Each row comes from the steps of one path. Every step used is in the known rows, and no mark comes twice. Write the path behind each row, first mark first.
Known rows:
nipezi pugo rozil guzu rifito tima: [ -5  15  27  20 -25  15 -14   8   4 -20  12 -11   1   6 -29  33 -30  22
 -22 -57  22   5 -21  43   0]
nipezi pugo rifito: [  0  23  19  10 -23  -4 -25  -5  15   0   5 -13  -3   0 -11  14  11   9
 -22 -39  16  -2 -22  15   7]
guzu rozil pugo rifito tima: [ -1  21  39   3 -22  16 -24 -10   4 -36  11 -14  -4  21 -36  34 -12   2
 -31 -49  14   5 -11  27  20]
vikiz tima nipezi pugo rozil: [ -2  30  15  23 -17  -3 -52   8  -1 -14  13   0 -15  -1  -3  18  31  11
 -14 -23  12  -3  -4  36  -8]
nipezi pugo: [  4  19  10  13 -19   2 -35  -2  12   6   7 -16  -6  -9 -10   7  15   7
 -17 -18   7   1  -5  11   1]
rozil guzu rifito: [  0  16   9  14 -25  13 -18  -6  17 -10   7 -13  -1   5 -29  33 -25  32
 -21 -48  14   8  -7  17  11]
tima rifito guzu rozil: [  0   9  24   9 -30  17  -8 -12   6 -19   3 -11   3  22 -20  26  -2  28
 -18   5  -7   0 -17  26  15]
guzu rifito: [  0  17  12   8 -22   4 -32  -6  18   9  10  -8  -6  -4 -21  12 -17  21
 -21 -29   8  10   4   8   9]
guzu rozil: [  7  10  13   6 -24  13 -26 -11   8 -14   8 -13  -3  13 -28  11   5   9
 -20 -11   1   8  -4  19  11]
vikiz tima rifito guzu: [  2  17  17   2 -26   2 -36  -7   8   0   4  -3  -9  -3 -10  30  10  42
  -9  15   0   1   2  25  15]
tima nipezi: [  0  27  -2  15 -13  -2 -47  -7  11  18  13  -5  -9   1 -18  10  30  17
 -23 -39   6   5   1  16   4]
pugo rifito tima papo: [  1  36   8  -9 -15 -16 -35  -1   5  50  12  -4  -7   6 -20  12   8  25
 -27 -64  24  12   4  24  11]
vikiz tima rifito pugo: [  1  25  20  10 -24  -5 -47 -15   4 -32   7  -7 -23  -2  -7  25  11  31
 -11  24  -1  -1  10  23  10]
vikiz tima: [  9  19   6   0 -19  -4 -53  -7  10   7  11  -6 -16 -12 -17  16  13  22
 -12  -2   8  10  15  17  11]
pugo nipezi: [  9   3  -2  12 -18   0 -47 -12  17   8  12 -10  -2  -2 -17  12  14  18
 -19 -59   6   4   5   9   9]
tima nipezi pugo: [ -4  30   5  26 -12  -3 -45   2  11   6   9 -11  -7  -3  -7   9  38   8
 -20 -37   8  -2  -3  14  -3]
papo tima: [  6  29   2   4 -17  -2 -47  -4   7  18  17 -10 -12 -20 -25  10   3  31
 -14 -21   8  16   6  11   7]
guzu rifito pugo: [ -2  25  18  15 -24   0 -34  -9   9 -16   6 -13 -12   9 -27  15 -33  20
 -26 -13   0   6   3   9  11]
papo tima vikiz: [  7  37  -5  -3 -11  -6 -43  -3  13  33  23  -5 -11 -30 -13  14   2  25
 -11 -30  12  13   6  14   5]
rifito guzu: [  6  16   4   3 -24   5 -29  -6   8  24   3 -12   0   6 -28  15 -12  27
 -22 -17  -1   7  -9  16  16]
tima nipezi pugo rifito: [ -8  35  14  22 -17  -9 -35   0  13   1   7  -7  -5   7  -8  16  33   9
 -24 -56  16  -6 -19  16   2]
pugo rifito tima: [  3  22  16  -6 -20  -5 -34 -10  12  21  13  -6  -6  -1 -32  16   0  20
 -27 -48  20  11 -10  26  17]
rozil guzu: [  7  15  -2  10 -22  12 -24 -12  12  -3   8 -15  -3   4 -29  27  -1  26
 -19 -39  10   8 -13  21  11]
rifito tima nipezi pugo rozil guzu: [ -5  26  12  28 -16  10 -30   8  -2 -15  14  -8  -2  11 -26  29  14  16
 -24 -69  20   1 -24  50  -3]
pugo rozil guzu rifito: [  0  11  13  13 -29  18  -9  -5   9 -22  11  -7   1  14 -29  30 -40  30
 -22 -55  12   6 -24  33   4]
pugo rozil guzu: [  8   9   3   9 -26  16 -14 -11   4 -16  11 -10  -2  13 -30  25 -18  24
 -19 -51   9   6 -29  38   5]

Write each row's path:
[ -5  32  10  22  -9  -4 -52   7   7  15  14  -9  -8  -7 -18  10  39   9
 -23 -42  15   4   4  25   0]
rifito tima nipezi pugo
[  0  25  23   4 -21   8 -27 -15  13 -17   9 -14  -8   7 -19  30  -8   9
 -26 -56  10   1 -14  11  15]
rozil pugo rifito
[ -4  27  36  15 -26  25 -19  -4  -3 -50   9 -16  -4  11 -22  45 -14  33
 -15  -3  -6   1  -7  19  13]
papo tima rifito guzu rozil pugo
[-10  35  17  22 -22  -5 -27   5   8   8   0  -8   3  18 -15  25  14  21
 -27 -51  11  -8 -27  19   9]
tima nipezi pugo rifito guzu
[  4  29   8 -12 -13  -8 -30 -10  17  41  19   0  -4 -11 -20  19   3  14
 -23 -56  24   8 -10  30  15]
pugo rifito tima vikiz
[  0  20  34   8 -26  17 -18 -15   7 -46   7 -15  -4  25 -26  32 -12   1
 -27 -44   6   0 -18  16  18]
guzu rozil pugo rifito
[ -1  26  26   3 -26  10 -19  -9   8 -10   1 -15  -1  18 -26  36 -28  19
 -29 -48   5  -1 -22  13  21]
rozil pugo rifito guzu
[  6  17   9  16 -29  13 -17 -14  -4 -41   6 -15  -8  25 -35  27 -36  22
 -24 -35   2   2 -31  39   7]
rifito pugo rozil guzu
[ -9  33  35  16 -16  12 -35  -4   2 -38  13  -8  -6  27 -33  38  15   2
 -33 -65  15   2  -8  29  16]
guzu rozil pugo rifito tima nipezi
[-13  32  18  34 -15   7 -34  13  11  -8  10 -11  -2   2 -26  36   9  24
 -24 -65  24   3  -2  29   2]
rozil guzu rifito tima nipezi pugo
[  4  18  13   2 -22  -1 -44 -12  13  -7  12  -2 -16 -15  -2  22  29  32
  -7   7   6   3  11  22   8]
vikiz tima rifito
[  5  14  14  13 -23   7 -25  -2   5  -5  11 -11  -4  -1 -11   5   0   5
 -18 -30   7   0 -22  30  -5]
nipezi pugo rozil
[-11  49  18  24 -20 -10 -37  13   1   9   7  -8  -1   4 -20  29  10  34
 -22 -45  15  -2 -21  19   6]
papo tima nipezi pugo rifito guzu
[  4  15  24  12 -21  24 -27 -11   6 -40   8 -19  -6  15 -25  24  -6  -2
 -23 -24  -2   3  -3  13  13]
guzu rozil pugo
[  1  31   2  13 -13  -8 -63  -1   8   8  13   0 -18  -6 -14  18  37  23
 -15 -20   9   6  17  21   7]
vikiz tima nipezi
[  3  21  25   9 -28   1 -35 -14  -4 -45  11  -2 -22   7  -8  24  -4  28
 -12  17  -3  -2  -7  41   4]
vikiz tima rifito pugo rozil
[ -8  39  19  20 -18 -16 -51   5   9  -8   7  -3 -13   0  -4  25  43  15
 -17 -35  20  -5  -3  21   4]
vikiz tima nipezi pugo rifito
[-11  27  17  37 -22  12 -17   9   6 -32   9  -7   1  16 -15  33  -9  20
 -22 -69  15  -5 -26  34  -8]
tima nipezi pugo rozil guzu rifito
[ -4  34  10  24 -13  -9 -61   8   7  -4   9  -6 -16 -10  -3  18  46  14
 -14 -15  12  -2  13  19  -1]
vikiz tima nipezi pugo
[-10  48  15  24 -15 -12 -45   8   6   1  14  -7  -8  -8 -13  20  28  24
 -19 -51  20   1 -13  15  -1]
papo tima nipezi pugo rifito
[ -1  17  14  10 -21  11 -26  -2  13   2  12 -11  -2   1 -39  34 -26  32
 -23 -52  21  14   0  28  14]
rozil guzu rifito tima
[  1  15  26   2 -33   8  -7  -9   6  -9  -1 -11   7  34 -35  25 -19  20
 -28 -26   4   2 -28  25  23]
pugo rifito guzu rozil
[ -3  15  22  24 -28  17  -7   4   8 -33   8 -13   2  10 -19  31 -32  20
 -19 -52  15  -2 -28  33  -3]
nipezi pugo rozil guzu rifito
[  5   9  16   6 -28  15 -18  -6   3  -6   1 -14   5  25 -35  17 -13  19
 -23  -5  -5   6 -12  23  19]
rifito guzu rozil
[ -4  28  15  21 -13   1 -42   8   0   6  18  -3  -7   1 -17  10  22   7
 -24 -51  15   2 -12  42  -6]
rifito tima nipezi pugo rozil
[ -1  41  -3  17 -11  -5 -57   1   6  15  19  -5 -13 -14 -22  14  26  32
 -17 -35   9  12   7  14   2]
papo tima nipezi
[  4  13  11  19 -26  16 -12  -2   4 -25   8 -15   0   9 -19  26 -10  14
 -18 -48  12  -2 -34  37  -3]
nipezi pugo rozil guzu
[  6  10   5  21 -21  -4 -49 -16   9 -18   7 -15  -8  11 -23  15  -4  16
 -23 -44  -2   0   4  10  11]
rifito pugo nipezi
[  0  29  17  20 -29  12 -18 -13  -8 -55  14 -11 -13   8 -24  40 -26  46
 -14 -17   3   2 -29  42   0]
papo tima rifito pugo rozil guzu
[  2   9  12  22 -23  -1 -40 -22  12 -32   8 -11  -9   8  -8  22   9  24
 -18 -33  -5  -7  -1  14   8]
tima rifito pugo nipezi
[  0  34  21  -8 -11   3 -31 -10  15  11  19  -6  -8  -8 -17  35  -8   4
 -26 -70  21   4  -8  23  16]
rozil pugo rifito tima vikiz
[  3   2  24  22 -25  22 -29  -7   4 -43   2 -19   7  31 -29  38 -16  10
 -25 -54  -6  -4  -5  13  19]
rifito guzu rozil pugo nipezi
[ -2  17  40  11 -29  22 -26  -7  -1 -59   3 -11  -8  18 -14  49  -1  24
 -13  13  -6  -5   1  25  18]
vikiz tima rifito guzu rozil pugo
